Known rows, with every step that occurs:
w -> e -> u -> p: [-39.8  -1.5 -14.6 -13.2 -17.2 -41.3  -3.1   8.8 -23.8  -1.2 -29.7  -5.4
  30.9 -16.0 -22.1  50.7 -37.2  25.5  -4.8  12.5]
e -> u: [ 17.1   0.7   1.1   3.2   7.0  21.1   3.3  10.3  -7.6  17.1 -31.1  21.8
   9.2 -17.2  -7.7  43.6 -27.3   4.6  -0.5  -5.6]
m -> q -> w -> p -> u: [-34.6  -6.0   6.6  11.3  -0.2  30.7   3.1 -26.6 -30.1 -30.3 -26.2  -0.5
 -10.2 -19.6 -15.0 -34.1  -4.1 -41.3  29.0  -6.1]
m -> e -> w -> p: [  0.2  13.6 -13.5 -21.8   0.4  33.4  36.6  -5.9   3.7   1.5  -1.6  10.7
 -36.0  -8.7  -2.1  28.4 -37.5  27.0  -4.2 -16.1]
p -> u -> q -> m -> e -> w: [ 37.9  -0.8  -2.0  16.6  21.3  14.3  39.5  19.3  20.8  -1.6 -29.3   8.4
  -8.8  23.3   7.4 -14.2 -42.7 -23.8 -11.3 -23.3]
p -> w -> q -> m -> e -> u: [ 33.5 -17.0 -11.8  -2.3  38.5  46.2  31.2   8.0   4.4  -8.1 -47.2   6.4
 -22.7  11.1 -44.5  46.5  -0.1  16.6 -18.7 -35.1]
u -> p: [-47.2  25.0   0.8  11.4 -14.9   0.4  -6.0  14.4 -38.8  12.1 -41.7   4.2
  17.1   7.4  -8.7  25.9 -32.7   5.9  26.8   1.1]
q -> w -> p: [-16.7  21.8   7.8 -14.5  -4.5  31.1  -2.7  -7.7 -29.1   9.4 -26.9  -3.1
 -19.4  -0.8  -9.9   6.0 -22.4  -0.8  15.9 -11.3]
p -> u -> e -> w -> q: [ 13.3  -7.0 -14.5  -6.5 -11.0  12.6  11.1   5.4   2.3 -33.0 -11.7   4.8
  -2.5 -21.6 -34.8   2.0  -6.6 -11.0   7.4 -24.8]
m -> e -> u -> q: [ 11.9   6.3   0.5 -15.8  13.5  20.9  12.8   2.2   9.1  18.2 -23.2  -2.1
   7.4  29.4 -21.7  33.4 -67.6   9.1 -14.4 -33.9]
u -> e -> w -> q: [ 15.3   9.9   6.8 -35.7  -4.8  18.3  14.1   6.0 -14.7  -7.4 -16.7 -11.0
  -7.7 -10.3 -58.2  32.8 -11.5   8.5   9.4 -27.1]
m -> e -> u -> p -> w: [-31.5   6.5 -19.1  -7.0  21.6   7.3  34.5  11.6  11.5  14.8 -15.8  19.5
  -5.2  -7.4 -10.3  34.3 -13.3  23.9  -1.1  -7.1]
q -> m -> e -> w -> p -> u: [ 11.7  -3.4 -20.2  12.1  10.5  17.2  38.1  -0.3   8.3 -25.6 -16.8  24.0
 -30.6  -6.6  25.3  -3.1 -19.1   2.3 -11.9  -1.6]
q -> w -> e: [ -6.1  10.3  20.6 -17.2  -1.4  -5.4  15.0  -9.7 -22.6  22.3 -29.3 -12.2
  14.3   0.4 -20.7  18.5 -39.0 -13.1  15.9   0.0]
p -> w -> q: [  7.5  -1.2 -17.1  -1.8  -1.6  64.4   8.9  18.7 -20.4  -1.6 -50.6   8.5
 -19.6  -9.4 -44.1  28.8  -9.6   2.2  18.5 -46.5]
p -> u -> q -> w: [  9.0   8.8   2.5  15.0   2.3  16.9  -4.1  11.2   1.9  10.3 -34.1  -1.3
  12.1  15.7  -1.7 -32.6 -38.4 -43.6  14.4 -32.7]
q -> w -> e -> u -> p: [-33.5   3.9   3.4 -18.9  -0.8 -46.6   1.5   1.6 -13.0  12.3 -19.9 -20.5
  25.5 -11.4 -27.3  30.7 -18.2  13.0  -1.6   8.3]
m -> q -> w -> e -> u: [ -3.5 -16.4  32.0 -23.7  17.4 -10.6  22.0 -27.5 -23.1   2.7 -21.6 -20.1
  20.5 -23.0 -54.4  23.6 -11.6 -20.3   8.7   6.4]
w -> p -> u -> q -> m: [ -4.2   8.8 -22.1  14.2 -13.2  23.2 -12.2  20.3 -33.3 -29.8 -63.0   0.4
 -11.8  16.5   7.6 -18.4 -51.1 -22.3   0.5 -20.6]
u -> p -> w -> e: [-48.7  12.9 -18.1 -19.7 -16.2 -14.5  22.4  21.2 -29.2   7.4 -38.1  -1.1
   5.0 -19.6 -15.3  24.3 -31.4   7.5  19.8   4.6]
w -> q -> m -> e -> u: [ 24.2 -20.4   3.0   7.5  27.0  29.2  10.9  -8.0 -11.7 -14.0 -44.3  -5.8
   1.3  29.9 -46.7  57.2 -21.7  19.5 -23.0 -27.8]
p -> w: [  7.6  13.5  -4.5  -2.3   6.3  47.0  25.9  22.4 -14.1  26.9 -43.6  28.9
 -14.6 -19.6  -4.3  20.6 -18.1 -11.5  22.1 -14.3]

Rows:
[  8.3   2.4   0.0  24.1  16.7  19.2  18.0   3.7  -5.6  -5.5 -49.1   1.9
   9.8  47.5   6.5 -13.6 -62.3 -30.2  -3.4 -21.2] => p -> u -> q -> m -> e
[-29.0  -8.9 -29.9  -3.4   9.6  22.0  13.9   8.8   6.2 -13.6 -25.4   0.5
 -11.1   1.5 -47.2  46.1  -7.1  33.8  -7.6 -34.6] => m -> e -> u -> p -> w -> q
[-14.9   4.9 -20.8   7.8   0.5  23.0   7.3  -1.4 -19.8 -29.7 -43.8  -1.7
 -14.1  40.7   8.0 -17.2 -68.1 -12.8  -9.6 -23.1] => w -> p -> u -> q -> m -> e
[-22.7   4.4 -11.2  12.5   2.3  27.3   4.2  32.8 -42.7 -10.1 -73.1  -6.2
 -11.4  10.4 -44.6  25.3   6.8   7.1  15.0 -22.1] => u -> p -> w -> q -> m
[ 12.4 -10.5 -19.7 -27.0   4.0   4.4  33.1  13.9   3.1  12.7 -28.9  15.9
  -1.7 -43.4 -16.4  42.0 -23.9   7.5  -8.2  -3.6] => p -> w -> e -> u
[ -1.0  14.7  17.6 -32.1  -6.7  -5.2   7.0   4.4 -22.7  23.1 -32.9 -35.1
  14.5  19.3 -34.3   3.9 -64.7 -19.2  10.3 -23.1] => u -> q -> w -> e
[-11.6   8.4  47.8  -1.3  19.7  33.2  16.6 -21.4 -37.8  18.0 -36.0  -9.1
   7.3  -0.4 -40.0   1.1  -2.2 -37.2  34.4  -3.6] => m -> q -> w
[-19.1  -5.3 -31.9  -1.1  -3.9  22.5  -3.5  28.3  -9.9 -11.9 -42.3   4.3
  -7.6 -19.4 -49.9  43.2   8.4  24.9   2.0 -31.9] => e -> u -> p -> w -> q
[ -4.6   3.5 -11.2 -26.0  -6.0  15.9  34.8  13.7 -18.0  16.3 -37.4   8.3
  -2.3 -28.0 -12.4  25.8 -37.9  -5.7  15.0  -4.4] => p -> w -> e
[ 27.1  -4.4   4.3 -22.9   6.4 -17.7   6.6  21.9 -26.0   5.6 -58.0 -21.7
  20.9  10.8 -30.6  37.9 -58.9   1.0 -22.4  -8.3] => w -> e -> u -> q -> m
[ 16.8  -1.9 -23.5 -41.0  -2.4   3.3  23.6  28.9   3.3  13.9 -36.6  -5.8
   0.1 -21.8 -30.1  27.2 -52.2   0.9 -13.3 -25.4] => p -> w -> e -> u -> q
[  7.1  15.6  -4.1 -31.0   0.8  19.1 -14.0   9.3  -7.8   5.7 -26.7 -18.3
 -17.9   3.2 -27.2  10.4 -35.8   6.1 -12.1 -31.1] => e -> u -> q -> w -> p
[  8.9  17.6 -15.2 -17.1 -15.9  30.6  17.9  14.4 -13.9   1.0 -18.5  14.0
 -33.9 -31.2  -2.0  27.2 -22.0  18.4   5.3 -10.3] => e -> w -> p
[ 10.3  -2.1   1.8  -0.2  20.9  22.0  22.3 -11.5   5.7  17.4 -14.3  18.8
   6.0   5.7  -7.5  46.9 -40.8  12.2  -8.1  -8.0] => m -> e -> u
[-21.0  -3.1  41.6 -20.6   6.3   0.3  23.3 -27.5 -42.4   7.6 -30.9 -27.1
  20.7  -7.8 -50.5   9.0 -23.4 -33.9  30.7   6.6] => m -> q -> w -> e
[-41.3  11.4 -17.9 -16.3 -19.2   5.9  -4.6 -12.0 -31.0 -33.9 -19.3  11.3
  -3.7 -14.5   7.1 -11.6 -38.9 -12.8  15.3   5.5] => w -> p -> u -> e
[ 25.4   7.6 -26.6   3.2  -8.9  18.3   8.9  33.5  -5.7 -22.6 -40.1   7.6
 -28.4  -6.7   9.0 -19.5 -30.5 -11.8  -8.5 -22.2] => e -> w -> p -> u -> q -> m
[-34.7  17.5  -0.6 -22.0  -4.0  -1.0  -0.9 -16.9 -18.5 -19.7 -10.8  -1.0
  -7.2 -10.6  -0.2 -32.9 -17.3 -23.5  14.8   3.9] => q -> w -> p -> u -> e
[ 35.6   6.9  19.1   1.0  33.4  21.4  52.8   7.5   2.5  22.5 -23.9  15.0
 -12.7  13.2  -0.3  28.8 -21.6   2.0  -5.9  -2.3] => q -> m -> e -> w
[  2.6   4.9 -35.2  -7.8 -12.8  23.4  23.2   6.0  21.8 -22.8  -0.9   6.0
 -31.0   0.6   9.3 -15.8 -59.1  -1.9 -11.7 -37.6] => m -> e -> w -> p -> u -> q
[ 37.5   5.4  11.5  -3.7  20.0  13.8  -2.1  32.1 -20.6  15.6 -62.5  -4.7
   8.3  19.6 -20.5  30.5 -38.2  -3.9 -14.7 -17.4] => e -> u -> q -> m
